Known rows, with every way that one mark hangs from another
R(U(T(X(L(C(H(N))))))): [ 0.51 -1.80 -0.78  0.32 -0.03  1.57 -1.35  0.68 -1.13  1.08 -0.78  0.65
 -0.67  0.32 -3.18  1.37  1.62  3.78 -0.54 -2.53]
D(H(C(L(X(T))) G N)): [ 0.15  0.71  0.10  0.95  0.28 -1.82  3.97  0.69 -0.46 -0.76  0.31 -1.79
 -0.78  0.28  3.54 -1.77 -2.07 -2.87  1.04  1.82]
T(X(L)): [ 0.78 -2.17 -0.32 -0.86 -2.93 -0.63 -2.61 -0.87 -0.84 -1.82  0.76  1.06
  1.33  1.05 -0.99  1.43  1.34  3.77 -1.25 -1.40]
R(U(T(X(L(C(H)))))): [ 0.02 -2.01 -1.02 -0.07 -1.10  2.21 -2.72  0.45 -1.43 -0.04 -1.24  0.51
 -0.58  0.54 -4.61  1.81  2.17  3.72 -1.04 -2.95]
X(L(C(H(D G))) T(U)): [-0.68  1.48 -1.37  0.07  0.59 -0.60 -2.09  1.68 -0.56 -0.30  0.24 -1.48
 -1.40  0.97 -3.17  0.13  1.84 -0.70 -0.08 -0.23]
H(C(L(X(T(U)))) D G N): [-0.33  0.87  0.18  0.22  2.10 -3.81  1.77  0.49  0.58  3.42  1.17 -1.10
 -1.11 -0.99  0.23 -0.18 -2.26 -0.87  0.36  0.81]
T(X): [ 0.94 -1.66  0.86 -1.27 -2.74  1.10 -2.11 -1.07 -0.59 -0.54 -0.13  2.24
  1.60 -0.62 -0.42  0.91  0.55  2.97 -1.19 -0.72]
H(C(L(X)) D G N): [-0.42  0.28  0.35  0.35  1.76 -4.25  3.07 -0.63  1.91  1.72  1.28 -0.23
 -0.24 -0.65  3.19 -0.03 -3.03 -1.74  1.12  1.00]
R(U(T(X(L)))): [ 0.92 -2.96 -0.91 -0.56 -2.60 -0.76 -3.10  0.06 -2.10 -0.25 -1.17  1.28
  0.35 -0.75 -4.50  2.95  1.94  6.60 -2.64 -3.30]
C(H L): [-0.23  0.63  0.09 -0.81 -0.95  3.53 -0.44 -0.42  0.73 -1.99 -1.31  0.08
  0.33  1.79 -0.18 -1.18 -0.23 -2.43  0.07 -0.11]
G(H(C(L(X(T))) D N)): [ 0.19  0.25  0.89  0.54  1.84 -1.34  1.36 -0.39  1.79  1.08  1.36 -1.16
  0.38 -0.94  0.91 -1.12 -1.20 -0.22  0.92  0.19]
C(H(D G N) L(X(T(U)))): [-0.95  1.25 -0.68  0.01  2.51  0.91  1.64  0.87  0.57  2.18  0.29 -1.14
 -1.93  0.40  0.94 -1.60 -1.16 -1.95  0.16  0.88]
D(H(C(L) G)): [ 0.38  1.33  0.69 -0.62 -1.69 -1.85  2.07 -0.01  0.15 -1.94 -0.72 -0.51
 -0.09  0.05  3.60 -0.54 -2.36 -2.68  1.40  0.95]
U(T): [ 0.52 -0.16  0.73 -0.60 -1.56  0.77 -1.92 -0.49 -1.92 -0.63 -2.01  1.41
  0.87 -1.65 -2.56  0.69  1.27  2.08 -2.05 -0.56]
G(H): [ 0.81  0.19  1.20 -0.42 -1.01  1.86 -1.48 -0.83  0.79 -1.49 -0.62  1.63
  1.90 -2.01  0.71  0.62  0.94  1.50  0.08  0.26]
D(H(C(L(X(T(U)))) G N)): [ 0.27  1.54  0.19  0.33  0.97 -0.83  2.94  1.04 -1.05  1.60  0.12 -1.81
 -1.22 -0.06  2.55 -1.38 -1.83 -2.03  0.83  1.59]
C(H(G N) L): [ 0.12  1.18  0.35  0.01  0.78  1.41  1.99  0.27  1.43 -0.67 -0.51  0.33
 -0.60  0.72  2.27 -1.32 -1.69 -2.79  1.51  1.13]
T(U X(L)): [ 0.97 -1.03 -0.10 -1.67 -2.20  0.43 -4.10 -0.38 -1.66  1.54  0.60  1.05
  0.76  0.49 -2.38  2.13  1.61  4.79 -1.54 -1.75]
H(C D G N): [ 1.07  0.61  1.25 -0.24  0.10 -5.97  2.27 -0.19  1.55  1.64  0.51  1.70
  0.39 -2.84  2.50  0.47 -3.20 -0.01  1.58  1.24]
U(T(X(L(C(H(G)))))): [-0.42 -0.37 -0.08 -0.23 -0.41  1.17 -1.95  0.18 -1.34 -0.41 -0.14  0.01
 -1.22  0.63 -2.28  0.53  1.31  1.36  0.34 -1.14]

Rows
[-0.75 -0.87 -0.31  0.58 -0.90  0.21 -0.18 -0.44 -0.55 -1.26  0.09 -1.63
  0.62  1.10 -2.88 -0.56  0.14 -1.49 -0.96  0.18] | H(C(L(X(T))))
[ 1.04  1.47  0.93 -0.16 -0.31 -2.49  3.63  0.28  0.56 -0.69 -0.20 -0.37
 -0.21 -0.15  5.11 -1.09 -3.03 -2.66  2.05  1.47] | D(H(C(L) G N))
[-0.38  0.78 -0.73  0.65  1.22 -1.61  0.74  0.42  1.45 -1.21  0.78 -0.23
 -0.35  1.13  2.05  0.06  0.18 -1.71  1.39  0.45] | X(L(C(H(D G N))))
[ 0.22  0.67  0.00 -1.01  1.27 -0.08 -1.43  0.49  0.37  3.49  1.46  0.53
 -1.16  0.55  0.67  0.89  0.10  1.70  1.18 -0.80] | T(U X(L(C(H(D G N)))))
[-0.32  1.61  0.32  0.35  1.80  0.32  1.62  0.25  1.94  0.41 -0.10  1.07
 -0.30 -0.70  2.95 -0.72 -0.84 -2.99  1.89  1.29] | L(C(H(D G N)))
[-2.13  0.41 -0.66  0.68  1.62  2.24  0.95 -0.47  1.20 -0.15  0.02  0.15
 -0.40  0.10  2.28 -0.37  0.35 -3.34  0.75  1.37] | L(C(H(D G)) X)
[ 0.11  0.84  0.39  0.54  0.46 -1.38  4.17 -0.13  0.27 -0.04  0.20 -0.95
 -0.33  0.26  5.58 -1.08 -2.62 -2.91  1.59  1.82] | D(H(C(L(X)) G N))
[ 0.37  0.92  0.39 -0.30  0.43  2.97  1.15 -0.10  1.09 -0.65 -0.76  0.24
  0.23  1.58  1.33 -1.55 -0.95 -2.31  0.71  0.38] | C(H(N) L)
[-1.40  0.05 -0.94  1.08  0.97  4.12 -2.10  0.34 -1.67  0.75 -0.09 -1.01
  0.42  0.21 -3.34  0.17  3.42 -0.64 -2.13  0.51] | L(C X(T(U)))
[ 0.06 -1.26 -0.05 -0.31 -1.00  0.77 -3.16 -0.44 -1.88 -0.55  0.05  0.06
  0.19  0.70 -3.13  1.24  2.56  3.08 -1.47 -2.03] | U(T(X(L(C))))
[-1.07  0.49 -0.70  0.54  1.86  0.05  2.69  0.53  1.26 -0.15  0.42 -1.22
 -1.49  0.75  1.81 -2.04 -1.38 -2.86  0.40  1.08] | C(H(D G N) L(X(T)))
[ 1.35  0.18  1.22 -0.51 -0.36 -4.33  1.29 -0.72  1.08  1.71  0.22  1.64
  1.34 -1.85  1.31  0.18 -2.31  0.48  0.63  0.41] | H(C D N)
[-0.20 -1.72 -1.04  0.20 -0.75  0.76 -1.98  0.83 -1.12 -0.05 -1.04  0.56
 -1.22 -0.16 -3.73  2.12  1.54  3.34 -0.42 -2.33] | R(U(T(X(L(C(H(G)))))))
[-0.26 -0.58 -1.44  1.26 -1.02 -0.50 -2.22  0.78 -0.96 -4.11  0.37 -1.64
  0.80  1.87 -3.71  0.35  3.48 -0.11 -1.66 -0.45] | X(L(C) T)
[-1.53 -0.96 -0.99  1.71  0.35  3.11 -0.94 -0.09 -0.97 -1.92  0.08 -1.02
  0.90  0.64 -2.17 -0.35  3.24 -1.49 -1.93  0.80] | L(C X(T))
[ 0.06 -0.03  0.28 -0.33  1.02 -1.03 -0.58  0.26 -0.36  1.32  0.57  0.27
 -1.49  0.03 -0.20  0.12  0.10  1.67  0.76 -1.12] | U(T(X(L(C(H(D G N))))))
[-0.07 -0.45  0.36  0.78  0.79 -0.18  1.84 -0.94  0.56  0.93  0.66 -0.53
  0.92  0.86  0.84 -0.44 -1.20 -1.47  0.23  0.71] | H(C(L(X)) N)
[ 0.85  0.46  1.73 -0.94 -0.84 -1.93 -0.72 -1.05  1.71  0.32  0.10  1.40
  1.50 -2.68  0.77  0.60 -1.23  1.16  1.26 -0.09] | G(H(C D))
[ 1.33  0.60  1.55 -0.54  0.74 -0.89  0.34 -0.79  1.96  0.66  0.28  1.94
  1.56 -2.78  3.32  0.25 -0.61  1.94  0.60  0.28] | G(H(D N))
[-1.38 -0.31 -1.04  0.40 -0.27  4.40  0.03 -0.03 -0.42 -2.28 -0.68 -1.61
 -0.32  2.33 -1.76 -2.00  0.93 -2.71 -1.02  0.38] | C(H L(X(T)))
[-0.49 -0.69 -0.72  0.19 -0.77  2.56 -2.05  0.09 -2.30  0.61 -0.58 -0.05
  0.68 -0.70 -3.25  0.33  2.43  1.51 -2.85  0.48] | L(X(T(U)))
